What can hang from each mark
Z_346: Z_843
Z_358: Z_820 Z_909
Z_506: Z_429
Z_674: Z_429
Z_909: Z_358
Z_733: Z_429
Z_820: Z_358
Z_306: Z_251
Z_429: Z_251 Z_506 Z_674 Z_843 Z_909
Z_251: Z_306

Every row comes from one small tree of marks. The marks that hang from a mark follow it in brackets, in the order of their numbers. Every link used is in the known rows. Which tree was each row made from?
Known rows
Z_429[Z_674]: [-2.42  1.13  1.27  0.02 -1.31 -2.48 -0.27 -1.28  1.31  1.03 -1.44  1.04
 -0.80 -0.94 -1.07  0.75  0.42 -0.82  0.13 -0.13  0.57  1.02 -0.45 -0.15
 -0.61 -0.23]
Z_506[Z_429[Z_674 Z_843]]: [-1.58  0.21  1.64  0.05 -2.42 -6.54 -0.08 -0.67  0.31  0.09  0.34  1.31
 -0.87 -0.76  0.50  0.41  1.62 -0.62 -1.20  0.64  1.95  0.65 -1.00 -0.42
 -0.78 -0.79]
Z_429[Z_251 Z_506 Z_674 Z_909[Z_358]]: [ 0.93  0.51  0.62  0.12  0.23 -0.69  0.16 -0.38 -0.34 -0.61  0.59 -1.17
  3.41 -1.29 -0.14  0.81 -0.69 -0.30  2.59 -0.25  0.01 -0.64 -0.80  0.82
 -1.35  0.55]
Z_358[Z_820]: [-3.22  1.05  0.04  0.72 -2.77  0.92 -0.52 -1.03 -0.48  1.63 -0.84  1.58
 -0.70 -0.14 -4.61  0.55  0.64 -1.24  0.76 -0.31  0.04  1.36 -0.86  0.10
 -0.93 -1.05]
Z_674[Z_429]: [-2.05  1.14  1.17 -0.27 -0.89 -0.99 -0.94 -3.01  0.69  3.18 -0.37  1.54
 -0.81  0.01 -3.72  1.00 -0.11 -0.55 -0.32  0.19 -0.04  3.29 -0.42 -0.30
 -0.26  0.18]
Z_733[Z_429[Z_251[Z_306] Z_674 Z_909]]: [ 1.55  0.69 -3.32  0.45  0.17 -1.31  0.35 -0.28 -1.29  1.25  0.36 -1.30
 -1.23 -1.43  0.86  0.34 -0.12 -1.05 -0.96 -1.98 -1.00 -1.46 -1.13 -0.42
 -0.88 -2.33]
Z_429[Z_251[Z_306] Z_506 Z_843 Z_909[Z_358]]: [ 0.03 -0.69 -0.96 -0.55  1.97  1.23  0.20 -0.11 -2.90 -0.56  1.84 -1.19
  0.85 -1.30 -3.29  0.24  0.43 -0.63  1.56  0.62 -2.06 -0.82 -1.03 -0.51
 -0.26 -0.25]
Z_506[Z_429[Z_674 Z_909]]: [ 0.34  1.39  0.93  0.22 -2.32 -4.38 -0.56 -0.99  0.35  1.10  0.34 -0.19
  1.09 -1.22  2.72  0.72 -0.18 -1.14 -0.56  0.41  1.48  0.14 -1.06  0.79
 -1.16 -2.83]
Z_733[Z_429[Z_843]]: [-1.37  0.47 -1.02  0.35 -1.31 -2.88 -0.38 -0.69 -1.75  1.88 -0.20  0.91
 -2.16 -0.89 -1.24  0.64  1.13 -0.08 -0.21 -0.65 -1.16  1.74 -0.57 -1.36
 -1.09 -0.04]
Z_506[Z_429[Z_251[Z_306]]]: [-1.40  0.37 -0.87  0.37 -2.38 -0.83 -0.08 -1.68 -1.65  1.72  1.52  0.32
  1.02 -0.53  0.38  0.86  0.61 -1.84 -1.17  0.31  0.74  0.39 -1.31 -0.34
 -1.02 -2.13]
Z_306[Z_251]: [-3.13  1.40  1.43  0.31 -0.85  1.74 -0.73 -1.20  0.68  3.58 -0.90  0.33
  1.63 -0.26 -2.57  0.72 -0.31 -0.59  1.06  1.12  0.37  1.85 -0.44  0.71
 -1.44 -0.43]
Z_909[Z_358[Z_820]]: [-2.68  0.08  0.42  0.14 -3.12  0.77 -0.59 -0.95 -0.59  0.63 -0.45  1.33
  0.87 -0.22 -5.28  1.15  0.30 -0.80  1.93  0.23  0.27  1.12 -0.89  0.31
 -2.01  0.35]
Z_346[Z_843]: [-1.82  1.00 -1.21  0.89 -1.12  1.38 -0.73 -1.56 -0.31  2.43 -1.48  1.33
  3.42 -1.47 -1.74  1.37 -0.05 -1.53  1.21  1.56  0.28  2.90 -0.21 -0.20
 -0.56 -0.23]
Z_820[Z_358[Z_909]]: [-3.70  0.93  1.91  0.19 -2.09  1.29 -0.99 -2.53  0.64  2.54 -0.46  3.43
  3.47 -0.37 -1.90  1.11 -1.09 -0.62  1.25 -0.02 -0.40  2.84  0.07 -0.10
 -1.94  2.33]
Z_429[Z_251]: [-1.25  1.22 -0.22  0.65 -0.96  0.42 -0.36 -2.04 -1.13  1.70  0.06  0.84
  1.83 -0.14  1.54  0.77 -0.15 -1.42  1.37 -1.43  0.07  1.61 -0.79 -0.45
 -0.94  0.56]
Z_674[Z_429[Z_251 Z_843 Z_909]]: [ 1.61  0.86 -0.76  0.16  1.54 -2.31 -0.62 -2.28 -1.32  1.13  1.51  0.07
  0.27  0.08  1.49  0.22  0.26 -0.92  0.22 -1.70 -0.04  2.05 -1.09 -0.77
  1.00  0.56]
Z_820[Z_358]: [-3.42  0.81  1.31 -0.28 -0.94  0.24 -1.21 -2.77  0.23  1.99 -0.99  1.70
  1.17 -0.21 -3.32  1.34 -0.89 -0.60  0.59  0.30 -0.20  3.15  0.13  0.02
 -0.18  1.56]
Z_909[Z_358]: [-2.30  0.37  1.31 -0.53 -1.59 -0.32 -0.78 -2.01 -0.57  1.29 -0.58  0.56
  1.41 -0.57 -2.19  1.58 -0.44 -0.64  2.01  0.50 -0.38  1.66 -0.41 -0.06
 -1.72  1.13]
Z_674[Z_429[Z_506 Z_843]]: [-2.25  0.33  1.86 -0.20  0.59 -1.28 -0.45 -1.73 -0.04  1.90  0.42  1.65
 -1.70 -0.32 -6.84  0.21  1.20  0.46  0.01  1.17 -0.44  2.84 -0.31 -0.69
  0.41  0.89]
Z_506[Z_429[Z_251 Z_674]]: [-0.43  0.81  0.68  0.73 -3.21 -4.38  0.06 -1.36  0.26  0.59  0.77  0.85
  2.50 -0.38  3.99  0.92  0.47 -1.18 -0.45 -0.57  2.72  0.30 -1.23  0.29
 -1.52 -0.83]
Z_733[Z_429[Z_506 Z_674 Z_843 Z_909[Z_358]]]: [ 0.82 -0.24 -0.08 -0.21  0.17 -3.96  0.11  0.94 -0.83 -0.24  0.35 -0.99
 -0.61 -1.90 -2.48  0.34  0.33  1.10  1.08  0.33 -1.23 -0.70 -0.68 -0.07
 -1.66  0.35]
Z_429[Z_506 Z_674 Z_909]: [-0.76  1.54  1.36  0.20  0.26 -0.74 -0.20 -0.24  0.29  1.13 -0.55 -0.15
 -0.31 -1.60 -2.53  0.22 -0.26 -0.37  0.99  0.63 -0.65  0.10 -0.46  0.72
 -0.63 -1.38]

Write each row's tree
[ 0.17 -0.08  1.34 -0.87  1.33 -1.33 -0.67 -1.36 -0.63  0.77  1.26 -0.22
  0.27 -0.67 -5.69  0.56  0.06  0.58  1.37  1.26 -0.97  1.81 -0.52  0.01
 -0.02  1.11] : Z_674[Z_429[Z_506 Z_843 Z_909[Z_358]]]
[ 1.08  0.78  0.15  0.26  1.97 -0.69 -0.34 -1.45 -1.27  1.28  1.80 -0.09
  0.66 -0.30 -1.77 -0.17  0.47 -0.19  0.75 -0.51 -0.41  1.65 -0.90 -0.40
  0.91  0.52] : Z_674[Z_429[Z_251 Z_506 Z_843 Z_909]]
[-0.43  0.37  0.12  0.02 -1.99 -1.26 -0.29 -0.01  0.37 -0.44 -0.47  0.11
  0.19 -0.89 -2.79  0.75  0.02 -0.74  1.57 -0.30  0.36 -0.62 -1.10  0.94
 -1.35 -0.74] : Z_429[Z_674 Z_909[Z_358[Z_820]]]
[ 2.30  0.74 -2.48  0.80  0.38 -4.48  0.23  0.07 -1.47  0.11  0.55 -0.77
 -0.53 -1.08  4.33  0.00  0.65 -0.39 -0.08 -2.68 -0.16 -0.63 -1.16 -0.89
 -0.68 -0.23] : Z_733[Z_429[Z_251 Z_674 Z_843 Z_909]]
[ 0.96 -0.21  1.25 -0.68 -1.73 -6.51 -0.32 -0.32 -0.39 -0.91  1.16 -0.30
  1.75 -1.09  2.23  1.01  0.50 -0.31  0.33  0.84  1.46 -0.32 -1.11  0.17
 -1.30 -0.57] : Z_506[Z_429[Z_674 Z_843 Z_909[Z_358]]]
[ 0.40  0.66 -0.88 -0.08  1.80  2.29 -0.23 -1.76 -1.10  2.43  1.46 -0.66
  0.03 -0.53 -4.75  0.08 -0.14 -0.85 -0.25  0.31 -1.44  0.85 -0.91  0.00
  0.78 -1.71] : Z_674[Z_429[Z_251[Z_306] Z_506 Z_909]]
[ 1.65  0.01 -3.49  0.27  1.24 -3.29  0.55  0.35 -1.77  0.22  0.60 -1.11
 -2.47 -1.53  0.98 -0.18  0.94 -0.71 -1.55 -1.83 -1.07 -1.76 -1.26 -1.23
 -0.16 -1.71] : Z_733[Z_429[Z_251[Z_306] Z_674 Z_843 Z_909]]
[ 1.29 -0.05 -1.35  0.11 -0.26 -4.49  0.41 -0.14 -1.18 -0.68  1.83 -0.52
 -0.44 -1.18  2.52  0.01  1.38 -1.59 -1.85 -0.31  0.95 -1.60 -1.66 -0.54
  0.08 -2.72] : Z_506[Z_429[Z_251[Z_306] Z_674 Z_843 Z_909]]
[ 0.57  0.42 -0.01  0.01 -1.05 -1.76 -0.10  0.29 -0.44  0.92 -0.01 -1.28
  0.80 -1.90 -2.46  0.85 -0.68  0.78  1.48  0.46 -1.15 -0.55 -0.48  0.75
 -2.50 -0.43] : Z_733[Z_429[Z_506 Z_674 Z_909[Z_358]]]
[-0.64 -0.45  0.73  0.04 -0.54 -1.82  0.26  1.25 -0.23 -1.37  0.27  0.12
 -0.34 -1.31 -6.19 -0.08  1.33  0.18  1.65  0.78 -0.12 -1.14 -1.00  0.67
 -0.79  0.00] : Z_429[Z_506 Z_674 Z_843 Z_909[Z_358[Z_820]]]
[-2.18  0.22 -0.18  0.28  0.27  0.57  0.79 -0.28  0.14  0.70  0.04  0.06
 -1.08 -1.25 -4.28  0.30  0.95 -0.84 -0.28  0.46 -0.29 -0.82 -0.81 -0.26
 -0.49 -1.01] : Z_429[Z_251[Z_306] Z_506 Z_674]
[ 0.15 -0.02 -0.78 -0.34  0.91  2.99  0.04 -0.60 -2.37  0.60  1.35 -1.55
  1.69 -1.23 -3.72  0.66 -0.77 -0.90  1.90  0.62 -1.95 -0.77 -0.91  0.32
 -1.00 -0.78] : Z_429[Z_251[Z_306] Z_506 Z_909[Z_358]]
[ 0.95  0.57 -2.42  0.68  0.58  0.18  0.59  0.57 -1.47  1.28  0.61 -1.51
 -1.49 -1.92 -2.26 -0.07  0.10 -0.44 -0.59 -0.78 -1.57 -1.75 -0.98  0.02
 -0.94 -2.52] : Z_733[Z_429[Z_251[Z_306] Z_506 Z_674 Z_909]]
[ 0.35  1.61 -0.09  1.00  0.68  2.08 -0.31 -0.95 -1.95  1.60  0.95 -0.67
  2.61 -0.78  0.08  0.21 -0.68 -1.04  2.23 -0.58 -1.07  0.70 -0.84  0.47
 -0.68 -0.61] : Z_429[Z_251 Z_506 Z_909]
[-0.94  1.06  0.70  0.22  1.23 -0.31 -0.54 -0.19 -1.85  1.07  0.38  0.02
 -0.52 -1.25 -2.85 -0.13  0.51 -0.33  1.35  0.69 -1.69  0.99 -0.60 -0.28
  0.15 -0.72] : Z_429[Z_506 Z_843 Z_909]
[ 0.57  0.06 -1.04 -0.23  2.62  0.45  0.06 -1.15 -1.43  1.31  1.99 -0.45
 -1.52 -0.61 -4.92 -0.35  0.85 -0.55 -0.60  0.07 -1.37  0.56 -1.07 -0.81
  1.36 -0.95] : Z_674[Z_429[Z_251[Z_306] Z_506 Z_843 Z_909]]
[ 0.02  0.07 -0.98 -0.03  2.27 -1.01  0.63  0.54 -1.11 -0.67  0.86 -0.81
 -1.94 -1.56 -2.58 -0.50  1.35 -0.82 -0.35 -0.07 -0.92 -1.70 -1.09 -0.63
  0.65 -1.53] : Z_429[Z_251[Z_306] Z_506 Z_674 Z_843 Z_909]
[-1.41  0.93  1.00  0.90 -0.39 -0.74  0.40 -0.72  0.45  0.69 -0.22  0.80
  0.81 -1.03 -1.27  0.34  0.61 -0.45  1.10 -0.45  0.46  0.25 -0.67  0.24
 -0.85  0.43] : Z_429[Z_251 Z_506 Z_674]
[-0.33  0.35  0.00 -0.01  0.37 -2.33 -0.31 -2.49 -0.52  1.30  0.93  1.46
 -0.21  0.41 -0.39  0.48  1.10 -0.65 -0.11 -1.36  0.71  2.67 -0.83 -1.21
  0.66  1.79] : Z_674[Z_429[Z_251 Z_843]]
[-0.96  0.33 -3.03  0.59 -1.07  0.84  0.12 -0.99 -2.09  2.33  0.27 -0.21
 -0.96 -0.87 -1.26  0.74  0.37 -1.08 -0.78 -1.46 -1.49  0.21 -0.94 -1.11
 -1.34 -1.34] : Z_733[Z_429[Z_251[Z_306]]]
[-2.77  0.32  1.95  0.13  0.12 -2.88  0.18 -0.06  0.31  0.08 -0.68  1.13
 -2.22 -1.35 -4.31 -0.02  1.92  0.18  0.36  0.95  0.02  0.64 -0.44 -0.56
 -0.15  0.40] : Z_429[Z_506 Z_674 Z_843]
[ 1.54  0.65 -0.30 -0.11 -0.22 -2.01 -0.13 -1.09 -0.21 -0.51  0.34 -0.91
  3.46 -0.82  3.61  1.09 -0.69 -1.05  2.05 -1.36  0.54 -0.48 -1.01  0.45
 -1.35  0.74] : Z_429[Z_251 Z_674 Z_909[Z_358]]
[ 0.04  0.79  0.91 -0.31  1.66 -1.24 -0.69 -1.33 -0.64  1.86  0.85  0.46
 -0.95 -0.71 -4.93 -0.09  0.56  0.10  0.31  0.93 -1.07  2.22 -0.52 -0.26
  0.84 -0.07] : Z_674[Z_429[Z_506 Z_843 Z_909]]
[-0.82  0.44  0.14  0.30  0.05 -4.01  0.33 -0.79  0.03 -0.61 -0.05  1.03
 -0.58 -0.55  2.03  0.30  1.50 -0.79  0.22 -1.58  1.19  0.43 -0.99 -1.16
 -0.03  1.27] : Z_429[Z_251 Z_674 Z_843]
[ 1.64 -0.17  0.35 -0.43  1.63 -0.85 -0.34 -1.60 -1.32  0.34  2.13 -0.41
  2.49 -0.26 -2.12  0.52 -0.09  0.13  1.84 -0.04 -0.43  1.42 -0.87 -0.07
 -0.16  1.95] : Z_674[Z_429[Z_251 Z_506 Z_843 Z_909[Z_358]]]
[-0.28  0.34  0.15  0.69 -2.07 -3.70 -0.17 -1.42 -1.69  0.61  1.82  0.94
  2.08 -0.03  3.14  0.69  1.11 -1.17 -0.13 -0.73  1.54  1.22 -1.27 -0.71
 -0.95  0.09] : Z_506[Z_429[Z_251 Z_843]]
[ 0.50  0.21 -1.84 -0.27  1.96 -2.26  0.40 -0.29 -0.96 -0.52  0.69 -0.71
 -1.84 -1.22  0.80 -0.25  1.21 -1.51 -0.87 -1.09 -0.52 -1.44 -1.31 -1.03
  1.02 -1.53] : Z_429[Z_251[Z_306] Z_674 Z_843 Z_909]
[-0.34  0.57  1.54 -0.43 -0.08 -1.00 -0.28 -0.24  0.30 -0.05 -0.31 -0.77
  1.36 -1.44 -3.07  0.87 -0.76  0.03  2.15  1.20 -0.58 -0.14 -0.49  0.97
 -1.41 -0.19] : Z_429[Z_506 Z_674 Z_909[Z_358]]
[ 1.47  0.88 -0.57  0.84 -1.07 -3.55 -0.42 -1.16 -2.45  0.43  2.35 -0.29
  2.49 -0.49  5.30  0.44  0.28 -1.51  0.36 -1.00  1.02  0.55 -1.43 -0.22
 -0.53 -1.13] : Z_506[Z_429[Z_251 Z_843 Z_909]]
[ 0.08  0.40 -2.22 -0.09  2.06  0.14 -0.11 -0.72 -2.53  0.46  1.10 -0.84
 -1.27 -0.83  0.55  0.09  0.78 -1.71 -0.17 -1.10 -1.44 -0.25 -1.24 -1.31
  0.75 -1.42] : Z_429[Z_251[Z_306] Z_843 Z_909]
[-1.84 -0.40 -0.21 -0.01  1.27 -1.19  0.99  0.12 -0.39 -0.36  0.38  0.34
 -2.52 -1.27 -4.22 -0.28  2.11 -0.47 -0.56  0.15 -0.41 -0.92 -0.91 -1.10
  0.32 -0.47] : Z_429[Z_251[Z_306] Z_506 Z_674 Z_843]
[-0.48  0.33 -1.16  1.13 -0.33 -1.04  0.25 -0.14 -2.52  1.27  1.03  0.27
  0.00 -0.79 -1.45  0.15  1.09  0.20  0.74 -1.16 -1.18  0.92 -0.80 -1.02
 -1.40  0.94] : Z_733[Z_429[Z_251 Z_506 Z_843]]
[-0.07  1.00  0.30 -0.24  0.87 -4.03 -0.32 -0.41 -0.02 -0.06 -0.49  0.19
 -1.65 -1.24  0.97 -0.03  1.06 -0.71  0.17 -0.52 -0.08  0.13 -0.86 -0.54
  0.50 -0.68] : Z_429[Z_674 Z_843 Z_909]
[ 0.19  0.95  0.29 -0.43  1.23 -2.55 -0.96 -2.09 -0.67  1.68  0.50  0.59
 -1.20 -0.33 -1.23  0.22  0.35 -0.50 -0.30 -0.27 -0.63  2.46 -0.72 -0.64
  1.17 -0.03] : Z_674[Z_429[Z_843 Z_909]]
[ 0.28  0.14  0.57  0.24 -4.28 -3.71 -0.27 -0.05  0.21 -0.44  0.79  0.01
  2.20 -0.82 -0.96  1.00 -0.06 -0.91  0.61  0.69  1.76 -0.83 -1.47  1.52
 -2.15 -1.92] : Z_506[Z_429[Z_674 Z_909[Z_358[Z_820]]]]
[-0.71 -0.59 -1.97  0.43  0.44 -2.10  1.09  0.75 -1.15  0.30  0.59 -0.05
 -3.08 -1.59 -3.89 -0.23  1.90  0.15 -1.31 -0.53 -0.89 -1.33 -0.94 -1.26
 -0.70 -0.51] : Z_733[Z_429[Z_251[Z_306] Z_506 Z_674 Z_843]]
[-1.70  0.31 -0.99 -0.01 -0.10 -0.58  0.43 -1.09  0.24  0.72 -0.32  0.34
 -1.42 -0.77 -0.89  0.54  0.89 -1.52 -0.71 -0.74  0.22 -0.60 -0.97 -0.66
 -0.26 -0.98] : Z_429[Z_251[Z_306] Z_674]
